Each row was made from one path, in order. Every step used is in the known rows, and no mark comes twice. Write each row's path.
Known rows:
gamuras -> nutasu -> padi: | -123 |   56 | -243 |  103 |  137 |  -69 | -189 |  165 |  134 |  133 |  257 | -214 |   30 |  335 |  204 |  221 | -229 |   50 | -191 |  179 |  -13 | -170 |  129 |  -31 |  204 |
ribun -> gamuras -> nutasu -> barag -> babob: | -373 |   29 | -347 |  189 | -292 | -224 |  -35 |  131 |  219 |  177 | -251 | -128 |  118 | -230 | -159 |  -82 | -299 | -132 |  -17 | -129 | -436 |  245 |  -25 | -130 |   20 |
gamuras -> nutasu -> gunus: |   50 |   -1 |  -28 |   37 |  231 |  160 |  -13 |  -58 |   67 |  320 |  -35 | -193 |  145 |    6 |  121 |    6 |  -87 |  133 | -494 |  111 |  -19 |  -21 |  153 |  -47 |   31 |
ribun -> padi -> babob -> gunus -> nutasu -> barag -> peli: |  191 | -282 |  -41 |   27 |  151 |  -90 |   37 |   23 |  120 | -195 |  365 |  -15 |  -66 | -109 | -154 | -220 |  262 | -285 |  319 |  -51 |  -86 |  180 |  311 |  497 |  176 |
gamuras -> nutasu -> barag -> peli -> gunus -> babob: | -237 |   45 | -267 |  297 |   -1 | -152 | -172 | -604 |  336 |  289 |   53 | -199 |  120 | -207 |  492 | -330 |   18 |  113 | -348 |  716 | -175 |  201 |  450 |  125 |  527 |
ribun -> padi -> babob: |  310 |    6 |  204 |  -22 |  159 |   38 | -416 |  316 |  194 | -131 |  124 |   48 |   30 |   64 | -359 |  354 |   88 |  -96 |  -81 | -321 |  -30 |  -97 |  111 |  -71 |  198 |
gamuras -> nutasu -> gunus -> peli -> barag -> babob: |  -31 |   74 |  -40 |  -67 | -297 | -137 |  515 | -323 | -507 |  254 | -470 | -259 |   39 | -189 |  -92 |  -23 |   89 |  188 | -427 |   27 |  -39 | -453 |   33 |  -39 | -297 |
gunus -> peli -> barag -> babob: |  -41 |   67 |  -63 | -163 | -410 | -324 |  425 | -185 | -344 | -107 | -504 |  -17 | -149 |  -41 | -189 |  158 |  258 |  103 |  159 |  -16 |   15 | -331 |  -67 | -109 | -160 |
gunus -> peli -> barag: |   71 |   71 |  -72 |  -54 | -299 | -104 |  279 | -140 | -205 | -109 | -324 |   28 | -212 |  -14 |    3 |  300 |  159 |   14 |  -33 |  117 |  324 | -308 | -239 | -226 | -182 |
padi -> nutasu -> barag: |  125 |  137 | -112 |  151 |  119 |   35 |   39 |   51 |  253 |   15 |  163 | -139 |   81 | -151 |  210 |  -47 |   26 | -104 |   92 | -140 | -161 |  130 |   12 |  -72 |  134 |
nutasu -> padi -> babob -> gunus -> peli -> barag: |   78 |  -67 |  101 |  -94 | -495 |  105 |   80 |   77 | -422 | -100 |  200 |  -15 |  -71 |  242 | -235 |  374 |   36 |  190 |  255 | -231 |  156 | -390 | -171 |  211 | -294 |
peli -> barag -> nutasu: |  -23 |  250 |   74 |   12 |   82 | -186 |  -59 |   77 |  170 | -227 | -167 |   73 |  109 |  -55 |   95 |  -44 |   74 |  -84 |  258 |  120 |  101 |  173 | -173 | -246 |  314 |
gamuras -> nutasu: |  -78 |  -18 | -130 |  -84 |   50 |  -58 | -148 |  -19 |  369 |   60 | -107 | -191 |   11 |  180 |  112 |  158 | -199 |   13 | -202 |  181 |   17 | -104 |   88 | -100 |   -7 |
babob -> gunus: |   42 | -290 |   76 | -245 |   85 |  197 |   26 |  129 |  233 | -134 |  -27 |   39 |  -93 |  270 | -113 |  196 |  120 |  181 |  266 |  153 |   72 |  162 |   28 |   13 | -114 |
padi -> ribun -> gamuras -> nutasu -> barag -> babob: | -510 |  161 | -104 |  151 | -255 | -125 |  -35 |   -2 |  -46 |  160 | -156 |  -14 |  -95 | -299 |  139 | -350 | -464 |  -68 |   74 | -180 | -351 |  356 |  166 |  -87 | -115 |
padi -> ribun -> gamuras -> nutasu -> gunus -> babob: | -196 |   59 |  166 |  137 |  245 |   80 | -238 | -227 |    4 |  318 |   79 |  131 |   38 | -371 |  255 | -195 | -455 |  102 | -532 |   83 |  -56 |  -72 |  197 | -127 | -115 |
babob -> gunus -> nutasu -> gamuras: |   69 | -427 | -162 | -449 |  -14 |   57 |   14 |   11 |  253 | -226 |  238 |  193 |   38 |  139 | -293 | -161 |  350 | -132 |  178 |  136 |   91 |    8 |  -90 |   41 | -316 |
padi -> babob -> gunus -> peli -> barag: |  130 | -123 |  221 | -288 | -546 |   82 |  154 |  -83 | -197 | -178 | -165 |   28 |  -89 |  102 | -308 |  298 |  117 |  163 |  224 | -188 |  226 | -317 | -217 |  137 | -475 |
nutasu -> barag: | -121 |  173 | -139 |  198 |  -83 |   14 |  -44 |  101 |  185 |   77 |  128 |   97 | -153 |   19 |  170 |    1 |   31 |   -5 |  108 |   37 |  -79 |  407 |   54 |  -80 |  258 |
peli -> gunus: |   38 |  -39 |   -8 |  -66 |  154 |  240 | -183 | -134 |  171 |  -46 | -142 |  -15 |  141 |  239 |  -60 |   73 |  310 |  150 |  -50 |  396 |   87 |  212 |  146 | -293 |  295 |
barag -> nutasu -> padi -> ribun -> gamuras: | -123 |  291 |  193 |  276 |  395 |  -50 | -318 |  448 |  -50 |  -60 |  319 |  257 |  -29 |   22 |  223 | -154 | -391 | -184 |  239 | -296 |  -83 |  342 | -126 |  -71 |  360 |
padi -> nutasu -> gunus: |  379 |    7 |  100 |   13 |  491 |  242 |  147 |   -3 |  -17 |  133 |   31 | -211 |  278 | -179 |   52 |  -53 |  143 |   59 | -227 | -162 |  -41 |  -78 |   29 |  -72 |   56 |
babob -> gunus -> peli -> barag: |   52 | -240 |   35 | -185 | -318 |  116 |  405 |  -89 | -212 | -188 | -302 |   53 | -269 |  108 | -114 |  308 |  208 |  187 |  150 |  184 |  331 | -251 | -244 |  -77 | -440 |
gunus -> peli -> barag -> nutasu: |  151 |  316 |  106 |   46 |  -48 | -252 |  207 |    4 |  -53 | -157 | -220 |  126 |  -93 |    2 |   92 |   64 |  137 | -140 |   54 |  -36 |  204 | -150 | -330 |  -89 |   97 |
nutasu -> barag -> peli -> gunus: |  -63 |    8 | -248 |  317 |    6 |  115 |   32 | -280 |   56 |  120 |  -70 | -213 |    0 |  -88 |  296 | -337 |  273 |   66 |   49 |  437 |  -56 |  622 |  215 |   19 |  562 |
padi -> ribun -> gamuras -> nutasu -> gunus: | -142 |   41 |  101 |  151 |  221 |  285 | -104 |    2 | -150 |  284 |  -76 |  -74 |    1 | -260 |  168 | -169 | -446 |   26 | -458 |  -63 |   41 |  155 |   34 | -196 | -196 |

Write each row's path:
|  -72 |  -14 | -175 |  110 | -327 | -100 |  444 | -162 | -474 |  227 | -633 | -200 |  155 | -432 | -327 |   22 | -114 |   16 | -454 | -131 |  -57 | -391 | -246 | -230 | -363 | => ribun -> gamuras -> nutasu -> gunus -> peli -> barag -> babob
|  134 |  159 |   14 |  -94 |  133 | -115 | -313 |  287 |  328 |    8 |  110 |  199 |  127 |   23 |  -27 | -160 |  103 | -146 |  -63 | -275 | -105 |  313 | -361 | -108 |  191 | => barag -> nutasu -> gamuras
|   24 | -116 |  -76 |   46 |  228 | -139 | -140 | -525 |  226 |    6 | -130 |  -81 |  106 |  -63 |  247 | -139 |  265 |  193 |  -85 |  649 |  -33 |   91 |  391 |   35 |  561 | => barag -> peli -> gunus -> babob
|  292 |  133 |  389 |  -29 |   86 |  -61 | -112 |  414 | -112 |  -44 |  438 |  176 |   24 |  426 | -113 |  156 |  -22 |   20 |  229 | -537 | -149 | -172 |  -88 |  598 |   50 | => barag -> nutasu -> padi -> babob -> gunus -> peli
|  102 | -205 |  253 | -313 | -131 |  182 | -248 |  148 |  252 | -153 |   77 |   -6 |   82 |  267 | -325 |  189 |   30 |  131 |  351 | -248 |  -49 |   66 |   67 |  202 | -158 | => padi -> babob -> gunus
| -355 |   32 | -230 |  411 |  -53 |  161 | -124 | -329 |  -38 |  168 | -143 | -264 |  -63 | -360 |  472 | -529 | -330 |  -72 | -204 |  331 |    0 |  611 |  149 |  -99 |  169 | => padi -> ribun -> gamuras -> nutasu -> barag -> peli -> gunus
|  170 |  460 |  194 |  107 | -207 | -269 | -128 |  183 | -249 |  -86 |  245 |   75 |   81 |   98 |  -20 |  139 |  -53 | -132 |  162 | -467 |   23 | -336 | -244 |  212 |  230 | => gunus -> peli -> barag -> nutasu -> padi -> babob
| -198 |  112 |   26 |  221 |  174 |  128 | -244 |  292 | -180 |  -25 |  250 |  147 | -181 |   16 |  134 |   55 | -340 |  -20 |  148 | -136 |   54 |  206 |  -48 | -215 |  128 | => nutasu -> padi -> ribun -> gamuras
|  139 |  -10 |  213 | -124 |  -53 |  -25 |  312 |   82 | -127 | -233 | -203 |  189 |  -95 |   98 |   -2 |   77 |  161 |   30 |  244 |   52 |  195 |  -98 | -333 |   71 | -209 | => babob -> gunus -> peli -> barag -> nutasu
| -391 |  -94 |   43 |   55 | -361 |    4 |  317 |    8 | -289 |  127 | -172 |   94 | -344 | -122 |   27 | -186 | -376 |   76 |   37 | -248 | -253 |   77 |   15 |  216 | -643 | => padi -> ribun -> gamuras -> nutasu -> barag -> babob -> gunus -> peli
| -122 |   71 |  274 |  169 |    0 |   83 |  164 |  301 | -510 | -172 |  119 |  304 | -231 |  -20 |  148 |  -63 | -250 |   -7 |  329 | -141 |  219 |   33 | -384 |  -19 | -233 | => babob -> gunus -> peli -> barag -> nutasu -> padi -> ribun -> gamuras
| -278 |   34 |    3 |   24 |   51 |   85 | -256 |   43 |  188 |   16 | -149 |  -44 | -126 | -107 |  145 |  -13 | -503 | -105 | -129 |   -6 |   82 |   62 |  -45 | -261 | -220 | => padi -> ribun -> gamuras -> nutasu
|    3 |   43 | -236 |  -55 |  314 | -180 |  -16 |   77 |   79 | -126 |  437 |   65 |    9 |  340 |   48 |   21 |  211 | -269 |  230 |  216 |   74 | -174 |  264 |   60 |  321 | => gunus -> nutasu -> padi
|  431 |  -74 |   61 |   22 |  608 |   87 |  -75 |  256 |  228 | -184 |   52 | -118 |  103 |  -77 | -127 |  283 |  183 | -129 | -148 |  -97 |   16 | -266 |   17 | -269 |  143 | => ribun -> padi -> nutasu
|   79 |   80 |  -56 |   73 | -174 |   77 |  345 | -291 | -374 |  273 | -284 | -200 |  -47 | -169 |  104 |  108 |   14 |  125 | -599 |  156 |  266 | -393 | -127 | -155 | -283 | => gamuras -> nutasu -> gunus -> peli -> barag
|  -26 |  -27 |   43 |  -52 |  204 |   35 | -312 | -346 |  293 |  -14 |   27 |  185 |  182 |  122 |   32 |   30 |  303 |  198 | -159 |  566 |  -20 |  -31 |  346 | -186 |  368 | => peli -> gunus -> babob
|   92 | -114 | -288 | -322 |    0 | -141 |  -96 |  -54 |  259 | -132 |  187 |  124 |   65 |   47 | -179 | -142 |  297 | -300 |  -33 |   37 |   97 |  -27 | -101 | -102 |  -21 | => gunus -> nutasu -> gamuras
|  -84 | -248 |  -63 |   -8 | -176 |  162 | -403 |  399 |  201 |   32 |  307 | -175 |  262 |  203 | -357 |  269 | -445 |  -22 |   23 | -291 | -161 | -161 | -129 |  162 | -198 | => ribun -> gamuras -> nutasu -> padi -> babob -> gunus
| -182 | -241 |   -6 |  -84 |  277 |  168 |   -9 |  182 | -135 | -277 |  474 |  239 | -135 |  161 |   17 | -157 | -107 | -189 |  455 |  104 |  146 |   90 |  129 |   57 | -143 | => babob -> gunus -> nutasu -> padi -> ribun -> gamuras
|  224 |  -76 |  197 | -105 | -178 |  104 |  -44 |  261 | -208 |   -4 |  379 |   32 | -107 |  445 | -247 |  384 |   15 |  128 |  158 | -366 |  -15 | -321 |  -27 |  468 | -198 | => nutasu -> padi -> babob -> gunus -> peli
| -383 |   86 | -262 |  375 | -101 |  -83 |  -22 | -112 |   42 |  174 |  -81 | -227 | -249 | -419 |  522 | -373 | -569 | -174 |  -62 |  -16 |  -52 |  502 |    4 |   29 |   29 | => padi -> ribun -> gamuras -> nutasu -> barag -> peli
|  109 | -165 | -265 | -128 |  345 | -112 |  122 | -484 |  183 | -212 | -100 | -238 |  136 |   70 |  103 | -339 |  466 | -216 |  134 |  606 |  159 |  118 |  376 |   87 |  456 | => barag -> peli -> gunus -> nutasu
|   77 |   66 |   63 |  -54 | -222 |  -82 |  561 | -248 | -658 |  150 | -470 |  -49 |  -24 | -231 | -188 |    8 |  350 |  226 | -139 |  -95 |    0 | -245 |  -23 |  -55 | -114 | => nutasu -> gunus -> peli -> barag -> babob
| -259 |   54 | -351 |  330 | -151 |    3 | -161 |  177 |  379 |  206 |  -42 |  -71 |    1 | -192 |   42 |   42 | -340 | -213 | -210 |   11 | -145 |  264 | -171 | -250 |   29 | => ribun -> gamuras -> nutasu -> barag
|  126 |   51 |  127 |   35 |  324 |   22 |  -85 | -169 |   34 |  273 |  146 |  205 |   81 | -121 |   84 |   12 |  164 |  227 | -323 |  180 |  -83 |  -60 |  309 |  -11 |  279 | => nutasu -> gunus -> babob
|  238 |  239 |  271 |  115 |  512 |   48 |  -29 |  197 |   47 |  165 |  100 |  118 |  205 |  -19 |  114 | -199 |  124 |   -4 | -116 | -140 | -100 |  326 |   17 |   57 |  419 | => barag -> nutasu -> gunus
|  -56 | -340 |  -53 | -536 |  104 | -197 |  284 |  -57 |  120 | -329 |  -65 |   73 |   73 |  256 | -338 | -142 |  383 |  -64 |  563 |  200 | -163 |  -98 |  379 |  236 | -131 | => barag -> babob -> gunus -> nutasu
|  228 |  -12 |  264 | -303 | -538 |   -8 | -106 |   97 |  -87 | -158 |   33 |  206 |  155 |  -65 | -354 |  -49 |  104 |  -25 |  106 | -557 |   62 | -126 | -568 |  173 | -452 | => padi -> babob -> gunus -> peli -> barag -> nutasu -> gamuras
|  268 | -158 |  271 | -297 | -235 |  111 |   44 |   87 |    9 | -103 |    9 |   66 | -118 |  300 | -334 |  331 |   61 |  131 |  160 | -357 |   46 | -262 |  -60 |  376 | -408 | => padi -> babob -> gunus -> peli
